What can hang from each mark
j223: j156
j586: j156
j470: j156 j501
j473: j501
j486: j684
j703: j156 j501
j501: j470 j703
j684: j156 j486
j156: j223 j470 j501 j502 j586 j684 j703

Each row was made from one small tree. The marks that hang from a mark follow it in brackets, in the order of their numbers. Every link used is in the known rows. Write each row's tree.
Known rows
j223[j156]: [ -1   6 -39  -3   7  11   0  29   3   7   0  10  -3 -40  17  16  11  -4
  -8 -12  17  31  19   0  -2   4  22   3   4   8]
j156[j470 j502]: [ 27  15   1  14 -13 -13 -19  17  16   5  -2  -8 -33 -10   2  10  -7  10
 -10 -11  12   6  22   4 -16  -7  16  -6  14  -1]
j470[j501]: [ 22 -10   1   8  -4 -19   6  11   4  28  13  -2 -10 -11  -8   9  -1  -5
 -19   0  22  35   8 -14   8 -16 -13  15 -21 -19]
j223[j156[j684 j703]]: [  3  -1 -34  -3  34   1 -11  19  -1  -1 -18  12   2 -38  11  14   6 -14
 -16  -7  21  -9   6  15  10  16   7   3  27  -8]
j473[j501[j703]]: [-28  -3 -23  34  -1  -6  10   9 -17  33  25  -3 -12 -17   6   9  17   7
  -5 -26  26  32   7 -21  -3   6  -8  11 -10   9]
j586[j156[j501[j470]]]: [ -1   6   7 -15  -3  -2  23  10  14  37  17 -12 -28  12 -35   8 -17  -5
  -2 -24  23  -2  -6 -16  11 -24  20 -11 -48 -28]
j586[j156[j470 j502]]: [ 36  23  12  -3 -19  -6  -7   8  41  19   1  -2 -32  -8  -7  11  -7  14
   5 -34   5 -23  11  10 -13  -2  27  -9   4  -6]
j223[j156[j501[j470] j703]]: [-25  -3 -40 -22  28   7  21  18 -19   8  10  -6 -30  -5 -25   9 -18 -29
 -10   7  18  14  27  -9  19 -13  14  19 -50 -32]
j703[j501]: [ 11 -10  -7  36  -8 -11  -1  16   5  17  10   2  -5  -7 -23   9 -11  -4
 -19  -9  19  37 -12 -23  13 -11  -6  -2 -16 -18]
j470[j156[j586] j501[j703]]: [ -9  11  14  37 -10   8  -3  -4  -4  10   6  -9  -1  -9  10  15  18  19
  -3   0   3  65 -20  -1  -9 -12 -19  25 -20 -13]
j470[j156[j502 j586 j684] j501]: [ 37  36  51  58 -37  -2 -45  -3  12  -8 -24  -6  13 -42  14  -1   3  40
  -9   7   1  35 -34  36 -21   7 -38  -4  52  -1]
j501[j470[j156[j502 j684]] j703]: [-24  21  -8  39 -25   8 -33  14 -15  -1 -11 -33   4 -25  15  -1   8  50
   0 -14  23  50 -30  23  -8  26 -12 -24  12   7]
j586[j156]: [ 18   5   6  -4   4  -7  12  10  31  35   5  10 -13  -8  -4  11   4   1
  -5 -36  16  -5  -6  -3  -3  -9  28 -12  -5  -8]
j684[j486]: [ 11 -19 -32  20  42 -20  13  13  30  18  12   6  20  -1   9  16   3  -2
  -9 -28  23  12 -26 -25 -13   3  22  -7   2  13]
j486[j684]: [  6  -4 -30  29  18 -37   8   9  21  22  -3   9  16   7  18  10  14   3
  -3 -19  37  14 -22 -14  -9  10  13 -14  10  17]
j703[j156[j223 j684] j501]: [ 29  -3   5  48   6   1 -22  31  18  -1 -24   0  11 -29 -15  21 -22  15
 -17   8  12  26 -42  -6  40  14  -3 -20  44 -54]
j156[j223 j501 j684]: [ 37  -3  -3  16  32 -15 -23  39   1  18 -35  -1 -12  -6 -19  37 -11 -21
 -34   5  35 -26 -17 -16  18  -3   5 -16  38 -23]
j223[j156[j501 j502 j684 j703]]: [ 18  14 -26  13  20   1 -17  24   1   0 -25  10 -10 -26  -6   2  -9  -7
 -16   3   2 -28  13  30   3  18  -8   7  33  -5]
j501[j470[j156[j223 j586]] j703]: [-36  19  -1  30   6  11  -6  12 -18  -1 -10 -29  -4 -21   3  26   8  11
  -2  -9  23  54 -28  -4  -2  -8  12  -5 -16 -17]
j703[j156[j684[j486]]]: [ 12 -12  -6  33  35  -2  -5  13  37  -1  -3   5  28 -16  19   7  -4  31
  -4 -15  12  19 -52   3   6  19  19 -26  48 -17]
j586[j156[j223 j470 j501 j703]]: [ 33  -3  -6 -34  52 -15  18  15  25  28 -10   1 -63  32 -44  46 -28 -47
 -13  -9  15 -61  19 -30  28 -24  40  18 -38 -59]
j156[j470[j501] j502 j703]: [ 33   0   3   0   8 -27  -3   0  10   9   5  -7 -44   2 -21   7 -21 -12
 -16   8   4  -9  36   4   6 -12 -13  33 -22 -35]
j486[j684[j156[j502 j703[j501]]]]: [ 22  -4 -19  63  28 -36  12  -2  28  13   9  14   6   5  -2  -5   2  -6
   8 -24   5 -27 -18   3   0  27  -7  10  22  13]
j684[j156[j501] j486]: [ 18 -23 -22  26  65  -5  27  15  30  22  34   8  -5  18  -5  19   1 -20
   0 -33   7 -21 -17 -35  -7  -1  29   9  -2  11]
j586[j156[j470 j502 j684]]: [ 47  25  21   4 -20  -5 -29   8  44  13 -17  -7 -18 -20  -4  13  -3  23
   3 -36  16 -41 -10  20 -11  11  14 -21  41  -3]
j223[j156[j501 j502]]: [ 14  20 -33  12  -8   9  -6  33   3   8  -6   8 -13 -29   0   3  -4   4
  -9  -2  -2  11  27  15 -11   8   8   7  10  12]
j470[j501[j703[j156]]]: [ -7 -13 -10  18   0   1  18  11   6  25  22  -7  -6  -3   0   4   5  19
  -5  -2   1  56  -2  -4  20  -2  -9  26 -23 -38]
j156[j470 j684 j703]: [ 17  -9  -1  -6  38 -19 -16   5   7   1 -13  -3 -34   5  -9  24  -9 -19
 -22  -5  31 -29   4  -6  13  -9  11  -1  13 -37]
j703[j156[j223 j586]]: [  8  14  28  35  23   4   3  17  21   0 -21   8  -1 -28   5  19  -6   1
 -12   2  -3  26 -24  10   6 -16  27 -11  44 -43]
j473[j501]: [ -6   0  -4  29  -7 -13   3  10 -10  26  20   4 -14 -24   3   7   2   1
 -12 -14  28  27   8 -22  -5  -4  -3  -2   2   3]
j684[j156[j470 j703] j486]: [ 15 -29 -26   4  89 -14  25  -1  35   6  33   3 -25  19  -1  29  -1 -32
   4 -35  10 -40   2 -34   0  -1  41  23 -11 -10]
j684[j156[j223 j470] j486]: [ 37 -21 -30  11  76  -8   8  23  39   3  14  -4 -15  -3   5  50   1 -27
   6 -34  20 -35  -6 -44   0   7  49  10  14   1]
j156[j470]: [ 10  -3  -6  -9  10 -10  -4  15   9  10   9  -7 -39   4  -2  26  -2  -9
 -12 -10  28  16  17 -24   0 -21  28  -2 -14 -18]
j684[j156[j501[j470] j502] j486]: [ 12  -4 -13  37  34  -4  18  12  24  13  32 -13  -1   1 -14   0 -13   1
   8 -32   3 -17 -17 -10 -15   8  13  -1   0  16]
j486[j684[j156[j470 j502 j586]]]: [ 24  23  10  53  12 -20   0  -8  40  -1   4   2  -4  -7  17   8  19   5
  21 -33   8 -27 -15  10 -32   8  17   2  47  26]

Write each row's tree
[  3  29  -6  26  11   4  -2   3   9  -8 -17  17   5 -50   6  -6   4  -8
  -9 -10 -14  -5  16  43 -20   1   3  17  30   3] : j223[j156[j502 j586 j703]]
[ 10  25  -2   6   2  21 -25   9  14 -20 -18  -4  -3 -49  10  28  12  -2
   2 -14  21  -4  -2  10 -12  -4  16   1  39  -4] : j223[j156[j470 j586 j684]]
[  8  11 -35   5  21  -1   4  23  -1   7  -8  15 -23 -15  -9   1 -13 -16
 -15   5  -7  -9  35  20  -1   3   5  21  -2  -7] : j223[j156[j501 j502 j703]]
[ -2  11  17  24  12   8 -11   0   5   6  -9 -19 -27  15 -24  29   8  -7
  -8 -14  18 -20 -20  -8  -6 -25   0  11  10 -24] : j156[j470 j501[j703] j586 j684]
[-10  14  27  48  -6  11   6  10  10  -9  -3 -19   7 -32 -39  11 -32   5
  -3   8   5  52 -43  -6  30 -20   2  -8  -3 -66] : j703[j156[j223 j586] j501[j470]]
[ 13 -20 -26  18  70  -6  25  26  17  16  21 -15  -5   4 -20  33 -13 -30
  -1 -24  22 -24 -20 -44  10   0  32   3 -11  -7] : j684[j156[j223 j501[j470]] j486]
[-57   1 -13  29 -16  11  19   6 -22  18  37 -25 -14 -20  -2  -6   0  30
  11 -15  20  64  -6 -14  15   5  -4   3 -25 -26] : j473[j501[j470 j703[j156]]]
[ -7  -3   5 -23  26 -11  34  -1  11  36  14  -6 -39  26 -44   4 -26 -24
  -8 -18  17 -24   0 -11  20 -27  17   4 -58 -47] : j586[j156[j501[j470] j703]]
[ -3  27  28  32  -2   5 -33  13  -8 -13 -31 -25   5 -39   3  24  -7  12
 -11   1  35  36 -45   5   0  -4   3 -32  30 -21] : j501[j470[j156[j223 j586 j684]]]
[ -6  -3 -15  19  -8   1  -5  12  -8  20  12 -10 -13   2  13  17  13  22
  -5   2  14  72  -4 -13   5   3 -12  21 -35 -13] : j470[j156 j501[j703]]
[-50   0 -22  25 -15  -1  13   5 -30  26  34 -27 -13 -21  -7   2   7  11
   2 -25  37  45   4 -23   3   1 -13   7 -34  -2] : j473[j501[j470 j703]]
[ 21  21  29  69  12   1 -16  -2  49 -14 -19   4  45 -38  19  -8  -3  45
   2 -21 -14   4 -62  42 -22  19   2 -24  90  -3] : j703[j156[j502 j586 j684[j486]]]
[ 26  25  40  42   2   5  -7  -1  26  -6  10  -1 -33 -24   6   7   8  -2
   5 -30  -9 -22  13  16 -29 -16  20   6  42   5] : j684[j156[j470 j502 j586]]
[ 25   9 -15  53  17 -28   3   9  32  15   6  12  10  -9  26  -2  20  11
  10 -31  14 -16 -13   9 -22  28  11 -10  46  39] : j486[j684[j156[j502]]]
[-19  20 -21  30  -8   5 -21  26 -18   4 -13 -31  -8 -23   8  16   0  30
  -4  -5  19  52 -12   7  -2  19   7 -12  -8  -3] : j501[j470[j156[j223 j502]] j703]
[ 32  -3   3  30   7   4 -27  29  23 -12 -18 -12 -14 -18 -23  39 -29  10
  -8  12  16  19 -29 -19  43   5   8 -11  29 -66] : j703[j156[j223 j470 j684] j501]
[ 32  14  31  40  24  -9 -28  16  13   2 -46   1  18 -44   0  29   7 -13
 -27 -12  28 -21 -38  11  -5  -6   3 -20  75 -10] : j156[j223 j586 j684]
[ 27  16  20  24 -10   6 -25  21  23  -7 -12  -9 -36   2  -8   6 -24  31
  -7  10  -3   1  -8  16   9   0  10 -14  42 -43] : j703[j156[j470 j501 j502 j684]]
[ -5  -5 -19  26  25 -21  27   8  11  23  24  -8  -9  23  -6   7   5 -10
  12 -21  32  -5 -18 -26   2   2  15  -3 -13   6] : j486[j684[j156[j501[j470]]]]
[-28   2  -1   3  13  -7   0   5 -19   3   5 -15 -28   1  -2   6 -15   2
 -12   7  26  52  -5  -8  10 -12  12 -11 -40 -33] : j501[j470[j156[j703]]]
[  7  16  12  -4   4 -12  21   1  16  30   5  -8 -33  12 -42 -10 -28  -8
  -6 -19   2 -31   5  15   7 -13   7  -1 -35 -32] : j586[j156[j501[j470] j502 j703]]
[ 29   9 -16  36  12 -25  -1   6  36   6  10   1 -13   3  20  12  15   8
  18 -30  16 -23   0  -4 -19  20  22  -2  33  26] : j486[j684[j156[j470 j502]]]
[ 36  -4 -17  20  48 -27 -22   1  34  -9 -15  -5   1  -4  -3  15 -13   3
  -9 -19  14 -49 -19   9  -9  20   6  -2  39  -4] : j156[j470 j502 j684[j486] j703]
[  0  10  32  41 -13  14   3  -2  27 -11  13  -6 -20  -5 -26  16 -22  13
   3   2  -8  47 -25 -11  16 -29   8   7  -6 -62] : j703[j156[j470 j586] j501]
[ 15  28  40  60 -32  11 -11  -2  32 -16   3  -7 -15 -19 -22  -2 -25  28
   5   1 -22  38 -19  16   3 -14  -1   2  20 -46] : j703[j156[j470 j502 j586] j501]
[  9   4  22  52  32   4  -3  -3  43  -8  -8   5  40 -26  15   4   1  28
  -1 -20   1  14 -67  15  -7   4  13 -21  65 -19] : j703[j156[j586 j684[j486]]]
[ -6  18   4  39  24   9  -8  22  -8   8 -22  -4 -20   7  -2  39   3  -6
 -13   6   5  28 -22 -12  -3 -14  15   6   1 -19] : j470[j156[j223 j501[j703] j586]]
[-37  26  25  42 -28   7  -5  -8 -23   4  19 -20 -13 -34   1   4  -5  19
   4  -5  26  65 -17 -12 -11 -12  -8  -7 -12  -8] : j473[j501[j470[j156[j586]]]]
[-21   0 -21  35  12   4  10  21  -8  22  11  -2 -12 -24   7  18   4  15
  -2 -12  12  36  -2 -16  16  14   6   8  11 -23] : j473[j501[j703[j156[j223]]]]
[ 20  10  18  29  30  -8   5  20   4  17 -23   4 -18  -5 -25  31  -9 -35
 -27   4  11 -10 -12 -14   0 -35  14   2  15 -27] : j156[j223 j501 j586]
[ -5  17   4  47 -43   0 -21  13  -6  -2   7 -23  -6 -20 -19  -1 -25  31
  -4   3  15  73 -22  -4   6   3 -17 -16 -27 -14] : j703[j501[j470[j156[j502]]]]
[ 21 -21 -21  12  59  -4  15   9  40   7  35  -3 -15   6   8  32   6 -13
  11 -40  14 -19  -7 -38 -11   1  42   8   1   9] : j684[j156[j470] j486]
[-19  15  32  21  -2   1  17   0  -6  15   8 -16 -18   3 -34   3 -14 -16
 -14  -2  18  21 -15  -8  -6 -46   1  -4 -27 -27] : j156[j501[j470] j586]
[ 16  -6   1   5  18 -16  21  -3  28  32   9  12 -15   6 -35   8 -16 -17
  -9 -26   7 -17 -10 -10  21 -10   7   8 -34 -37] : j586[j156[j703[j501]]]
[ 23   8  -2  51  48 -24  11   6  30  10 -12  13  16 -14  17  24  22 -20
   8 -28  21 -28 -31  -8 -12   7  23  -3  51  17] : j486[j684[j156[j223 j586]]]
[ 11 -30 -27  22  89 -18  30   2  32  15  28  14   0   7   6  13   5 -27
  -4 -37   6 -31 -12 -20  -2   6  29  15   3   3] : j684[j156[j703] j486]
[  5 -14  -9 -19  43 -18  16  10  -2  15  10  -2 -68  45 -34  27 -24 -42
 -23   9  16 -19  30 -31  18 -37  22  23 -46 -54] : j156[j470 j501 j703]
[  8 -16 -13   5  24 -18   7   3   5   7  13  -4 -43  19 -37  23 -25 -30
 -17   1  17   3  14 -31  26 -23   6  22 -45 -50] : j156[j470 j703[j501]]
[ 16  -4 -12  30  29  -4 -22  19  18   4  -9  -2   7  12  10  27  -6  19
 -11  -2  22  21 -48 -21  -6  13  11 -20  17   2] : j470[j156[j501 j684[j486]]]
[-24  29  18  47 -18   4   8  -1  -9  15   4 -24  -9  -5 -27 -12  -4   9
  -6 -16  -1  15 -14  21 -21 -21 -14   6 -10  -6] : j156[j501[j470 j703] j502 j586]
[ 52  -4 -22  29  57 -10  -6  24  45  -3   6  -4  -9 -17   9  35  -4 -11
   7 -34   6 -45  -2 -18 -14  20  38   6  40  16] : j684[j156[j223 j470 j502] j486]
[  9  27  25  65 -10   1 -20   4   7  11 -24  -6   8 -14 -11  -5  11  16
 -15 -19  -3 -20 -32  35 -25  -1 -25  -2  54   7] : j156[j501[j703] j502 j586 j684]
[-26   8  -8  16  12  -9  -3  10 -31   8   5 -17 -29 -23  -6  20 -20  -5
  -8   8  35  39   3 -26  17   2   0  -1 -23 -29] : j473[j501[j470[j156[j223 j703]]]]
